Each row was made from one path, in order. Every step used is in the known rows, and no mark comes twice. Write each row's path.
Known rows:
W, R: [-11  15  -6  23  -5  -1  -9 -15 -32   4  14  21   2   5 -18   2   9   2
  30  -8  28  15  -3  22 -11 -30   5  13  11  37   4]
R, X: [ 31  -1 -19  21 -15  -2  12 -25 -32  -2 -10  -9 -50 -13 -19   5 -11   5
   4  -8   6  -8  -3  -8  -7 -22   9 -12  11  21  -2]
R, X, P, V, G: [ 26 -38  -7  48 -53 -12 -13 -22 -28 -27 -62  -5 -68 -26 -80 -17   6  22
 -17   1 -27  19 -11 -13  13 -51 -37  30  -1   8 -50]
V, P, X, N: [ 30 -78 -16  12 -29   7  23 -22  19 -40 -45  44  -7   5 -70   2 -13   2
 -18  20 -38  12 -47  -9   5 -50 -37   0 -44  -7 -22]
G, V, P: [ -5 -32 -13  34   0  -4 -27  22  39   8 -27   5 -19  -4 -10 -12 -22  15
 -20  49  -6 -19 -18 -20   1 -10  -8  14 -41 -23 -14]
P, X: [  6 -18   3 -11  -7  14  27 -18  -2 -35   8  10 -15  -3 -16   9  -4 -10
  -6  -7 -15 -10 -21 -12  16 -27  12  -6  -7  10 -26]
F, J, G, V, P: [-36 -10  -1  42 -15 -41 -31  47  36   7 -41  12 -25  17 -29  14 -34  -2
 -33  31 -30 -33 -29 -21  -6 -14 -22  26 -28 -63  -3]
V, P, X, N, W: [  28 -104  -25    7  -34   11   38  -26   11  -74  -52   63   13    0
  -59    9    9  -20  -15    0  -57  -17  -48   23   -3  -76  -49   -2
  -53  -19  -21]
P, V, G, J, N: [ -3 -15 -25 -12 -51  12  -5 -34 -47 -38 -37 -19  21   0 -82 -15  37 -53
 -18  18 -13  30 -26 -49  11 -40 -31  13   7   0 -35]
J, G, V, P, X: [-18 -25   4  19 -16 -17  14  19  39  -9 -37  -2 -10  -4 -30   4 -45 -19
 -49  42 -10 -40 -70 -47  15 -33  22   0 -39 -25 -41]
G, J, N: [  8  14 -31   1 -31  12 -12 -29 -49  -3 -17 -11  24  26 -52 -11   5 -43
 -15  17   3  26 -25 -26  -8  -7  -7 -26   4  10  10]
J, N, W, R: [  1 -20 -35  15 -22  17 -11 -31 -70 -19  -5  34  16  18 -18   2  12 -48
  28 -10  20   9 -42  68 -18 -41 -15  -3 -11  47   5]
U, N: [ 31 -15  -2 -38   1  -3   8  -1 -24  19  29  -7 -14 -14  10  -2   7   0
  14  24 -19 -17  -6 -25 -12  11 -16  -7  14 -18   8]
V, G, J, N, X: [ 21   8  -3 -18 -43   5  18  -3 -30 -53 -67   8  13  18 -55 -22  21 -82
 -23  10   4   5 -11 -21  -5   0 -52  10  21 -26  21]
J, G, V, P: [-25 -12   3  26 -10 -30 -13  32  38  21 -42 -10   5  -1 -13  -2 -41  -9
 -39  46   6 -30 -53 -38  -1  -6   9   5 -26 -39 -18]
V, G: [-14 -15  14 -13 -14   1  10   1   6 -19 -38   3 -10 -16 -13  -8  13  -8
   5   2  -9   3  10   5  17 -12 -36  36  12 -17   5]
U, N, X, P: [ 70 -18  15  -7 -26 -19  -7  33  -9  -5 -11  18 -20   6 -11 -26  -1  -1
 -17  20 -23 -21 -17  -6 -21  28 -50   2  13 -38   7]
V, P, X: [ 23 -42 -10  31  -1  14  23 -13  16 -46 -24  21 -48 -13 -57   5 -16   8
 -14  11 -27   7 -29 -23  10 -24 -14   9 -29   3 -20]
W, R, X, P: [ 28   2 -20  82 -42 -16 -24 -28 -58   7 -31  26 -59   1 -61 -11 -14  37
  16  -8  17  29 -15  32 -13 -50  -8   8  10  60  -7]
J, N, W, R, X: [ 32 -20 -54  38 -36  13  -4 -58 -99 -20 -16  26 -42   8 -36   8   2 -45
  28 -22  27   0 -42  59 -27 -62  -5 -16   4  67   3]
W, N, X, P, V: [ 70 -64  35  43 -32  -2 -12  23   2 -35 -44  24  -5  30 -19 -32  15 -17
 -40 -11 -37  -7 -37  41 -17 -22 -12  -6  -3 -20 -82]
G, J, N, U: [ 29 -18 -59   6 -42   2  19  -1 -59 -22 -31 -17  50  13 -62 -10   8 -56
 -41  44  13  47 -38 -29   1   0 -21 -34  24  -4  14]
U, N, X, P, V, G: [ 59 -41  21 -17 -44 -15   2  27  -8 -37 -35  12 -26 -18 -42 -28  29 -11
 -15  21 -39 -13 -15 -27  -4 -11 -75  38  18 -47 -39]
X, P, V, G, J, F: [ -12  -34   33   13  -67   -3  -19    3  -14  -45  -51  -16   42   -3
 -105  -33   40   29  -34   14  -32   17    7  -47   34  -19  -64   31
   22  -57  -33]
N, X, P, V, G, J: [ 25 -14  11  20 -61 -17   6  19   0 -69 -70  11  16   0 -95 -35  46 -23
 -46  -1 -34   6  -1 -38  -3 -34 -57  38  15 -45 -40]
N, W, R: [-15 -18 -13  12 -12  -2   8 -14 -35 -32   3  44  21  -5  -8   9  29 -16
  34 -28   8 -18  -2  60 -21 -52  -6  11   6  28   6]
P, X, N, W, R: [  -2  -69  -23  -10  -47    9   39  -36  -38  -56  -14   74   47    8
  -42   14   28  -35   21  -25  -20  -15  -37   64  -13 -110  -16   -7
  -20   24  -22]
X, P, V: [ 17 -22  -3  39 -28  -7 -34   6  -3  -6 -11  -2  -4   2 -44 -15   4  27
 -25   3 -23  24 -25  -7   4 -22 -11   7 -18   7 -55]
V, P, X, N, W, R: [  22  -92  -29   29  -41    7   34  -40  -17  -68  -43   86   14    1
  -77   12   20  -20   13   -7  -28   -1  -51   51  -18 -108  -44   15
  -43   19  -21]
W, R, X: [ 17  13 -24  46 -22  -3   5 -41 -58   0   5  11 -47  -5 -39   9  -2  10
  32 -16  33   6  -3  17 -19 -52  16   3  20  63  -1]
X, N, W: [  6 -64 -15 -23 -37  -3  19 -11  -6 -26 -35  44  58   8 -11   6  21 -28
  -4 -14 -30 -21 -16  47 -15 -48 -34 -12 -22 -23  -2]

Which path is each row?
[   6 -105  -31   -1  -40    6   18    0   29  -53  -55   60   28    1
  -40    2   -2  -19  -27   28  -50  -45  -56   19    1  -88  -33   -2
  -66  -37  -41] -> G, V, P, X, N, W
[ 62 -40 -33  34 -47 -14   1 -34 -89  -3  -8  36 -50 -17 -46  -5  11  18
  32 -12 -15 -20 -24  38 -34 -62 -35  -1  23  28   1] -> U, N, W, R, X, P
[-42  17  11 -13 -15 -29  -8  33  19  34 -16 -24  39   7  22   0 -33 -25
 -36  30  13 -41 -41 -22   2 -10  38  -8  -3 -30 -22] -> J, G, V
[ 28 -26 -33  75 -43 -15 -10 -31 -68 -24 -39  45 -42  -5 -51  -6   4  19
  16 -34   5  -2 -18  68 -24 -67 -18   2   5  44  -4] -> N, W, R, X, P
[ 40 -49 -60  30 -62 -18  42 -20 -69 -10 -35  35  13  -1 -60   8   7 -12
   2  21  28  34 -29  31 -15 -74 -19 -17  21  36   1] -> W, R, X, N, U
[ 24 -62 -35 -11 -41 -13  35  20  -9 -13 -38  23  68   6 -22   3   4 -17
 -33  34  -1  26 -27  14   4 -26 -34 -22   2 -23   1] -> X, N, U
[ 27 -80 -32 -21 -48   2  58   2  -8 -44 -33  31  51   3 -46   7   6 -28
 -40  30 -20  20 -44   5  17 -51 -29 -25  -4 -16 -25] -> P, X, N, U
[ -4 -36   9  23 -42  -8 -23   5   2 -29 -50   3 -15 -18 -58 -23  14  18
 -20   9 -33  26  -6  -6  21 -31 -46  44 -12 -12 -49] -> X, P, V, G
[-15 -13  -9 -13 -36  -5  20 -19 -13 -43 -30 -10  28 -26 -75  -9  55 -18
 -16   0 -26   3   9 -57   8 -54 -21  32  21 -22 -40] -> P, V, G, J
[ 32 -41 -12 -48  -4  -1  25  -6 -29 -14  17  13   7 -23  16   5  26 -16
  16  -1 -32 -52  -5   6 -20 -12 -26  -5  15 -29   8] -> U, N, W
[-14 -57  -6   0 -47 -23  19   9  37  -6 -63  22  31  14 -47   3 -44 -28
 -51  51 -21 -26 -87 -29   6 -62   1  -7 -48 -30 -44] -> J, G, V, P, X, N
[ 34 -42 -34  75 -51 -12  -9 -38 -67 -38 -21  32 -36 -15 -69  -4  23  21
   9 -34  -9   3 -28  43 -23 -98  -8   7  -4  51 -55] -> N, W, R, X, P, V
[  4 -30 -33   8 -17  11 -24  -3 -42 -35 -15  36 -16  35 -12  18  13 -47
   9 -22 -44  -4  -7  61 -14 -18 -51   4 -18 -23  20] -> F, J, N, W
[ 74 -30  10  -6 -35 -19  -6  30 -15 -13   6   7 -14   2 -27 -23  20   1
 -23  19 -32 -14 -28 -30 -21  -3 -37   3   6 -34 -45] -> U, N, X, P, V
[ 12 -74 -15 -34 -42  12  48 -26  -7 -59 -29  54  43   3 -29  12  19 -36
 -10 -21 -45 -29 -38  42  -1 -76 -21 -15 -26 -10 -25] -> P, X, N, W
[ 16 -43 -50  -7 -60   2  23  -6 -55 -55 -51 -24  48 -18 -91 -12  42 -66
 -41  43  -5  52 -34 -51  17 -37 -45   2  25 -18 -32] -> P, V, G, J, N, U
[ 33 -60 -41  -2 -49  -5  37 -36 -34 -29 -44  38   7   1 -27  10  15 -19
  -2 -24 -26 -29 -17  37 -24 -69 -25 -24 -10   3  -5] -> R, X, N, W
[ 21 -16 -33  38 -25  -1  22 -41 -65 -30  -8  35 -33 -14 -27  12  17  -9
  30 -39  13 -23  -1  47 -29 -75   4  -1  12  46   0] -> N, W, R, X
[   8  -20  -24   26  -70    4  -36  -23  -47  -31  -71  -10   15    5
 -112  -33   22  -26  -32   24  -28   51  -39  -36   12  -35  -55   22
   -7   -2  -36] -> X, P, V, G, J, N
[-29  -7  32 -27 -43   3  13  -1 -11 -41 -39 -15  45  -1 -61 -17  35   1
  -9  12  -7  -7  33 -36  29  -1 -52  24  41 -63  23] -> V, G, J, F
[ 41 -83  -1  15 -10   3  27  21 -21 -15 -31   7  28   6   7 -12   8 -26
 -30  18 -11   6 -26  47   2 -10  -5 -25  24 -22 -28] -> W, N, U
[-30 -29   1  36 -21 -28  -5  34  37 -26 -32  21 -39  15 -47  21 -37 -14
 -39  26 -46 -37 -45 -30   9 -40 -10  19 -34 -51 -30] -> F, J, G, V, P, X
[ 52  14 -18  34 -57  -3 -25   9 -37 -26 -59  14  18  44 -74 -35  -2 -44
 -48  15  -4  25 -39  -8 -19  14 -43 -18   2  -8  10] -> G, J, N, X, P
[  36    2   -1   19  -69   -4  -14    7  -30  -46 -100   17    6   27
  -89  -42   10  -56  -42   16  -10   24  -25   -8   -1    5  -79   19
   10  -28   14] -> V, G, J, N, X, P
[ 42 -27   4  20 -53   4 -25  15 -16 -44 -74   7 -27  17 -58 -32   6 -45
 -34  17 -16  28 -47   5   8  -7 -66  26 -19 -12 -40] -> J, N, X, P, V, G
[  -6  -19   -1   25  -59  -15  -13  -10  -14  -40  -63   -2   20  -13
 -102  -29   40    6  -30    4  -37   26    0  -39   12  -47  -46   36
   10  -23  -44] -> X, P, V, G, J
[-14 -26   9 -11 -20   1  10  -1   2 -31 -23  -8  -9 -28 -30  -3  30 -10
  -4  -1 -18   5   4 -22  19 -33 -23  40   3 -14 -43] -> P, V, G
[ -4 -51 -25  -1 -43  -5  10 -26 -34 -26 -19  66  64  15 -23   6  29 -24
  29 -23  -2  -7 -22  74 -24 -78 -32   1 -12  15   1] -> X, N, W, R
[ 40  -5  19  33 -25 -17 -12  35  14 -22 -42  26  -9  21 -23 -25  -7  -5
 -28   1  -9  -3 -10  20 -12  17 -33   7  -4 -21   1] -> N, X, P
[-29  23  12  10 -16 -37  -2  25   0   1 -13   7  -4  28 -15  26 -12 -22
 -10 -14 -22 -14  -5   0  -6  -3 -13   9  12 -37  13] -> F, J, G
[ 39 -24 -50  73 -55   4 -32 -47 -99 -17 -45  36 -47  16 -67 -10 -16 -17
  12 -15  11  22 -52  74 -21 -58 -32 -12 -11  66   2] -> J, N, W, R, X, P
[-15 -10 -33   3 -51  11   8 -42 -82 -52 -55  34  36   6 -77  -8  45 -68
  21 -11   5  12 -15  31 -11 -67 -52  24  18  20  18] -> V, G, J, N, W, R
[ 28 -29  29  17 -44 -13  -6  31  18 -58 -64  18 -19  -6 -48 -28  25  -9
 -30   0 -26   6  -9  -6   7 -17 -57  47  -2 -33 -43] -> N, X, P, V, G
[ 25  -3 -12 -20 -51   7  14  -9 -34 -64 -49  -5  18   9 -76 -21  45 -83
 -31   9  -7  10 -25 -46  -6 -30 -41  12  12 -24 -28] -> P, V, G, J, N, X
[ 50 -62 -55  10 -56 -18  46  -6 -39 -14 -49  13  12  -3 -43   5  -2 -11
 -29  26   0  22 -28   9  -3 -43 -25 -33   9  -4  -2] -> R, X, N, U
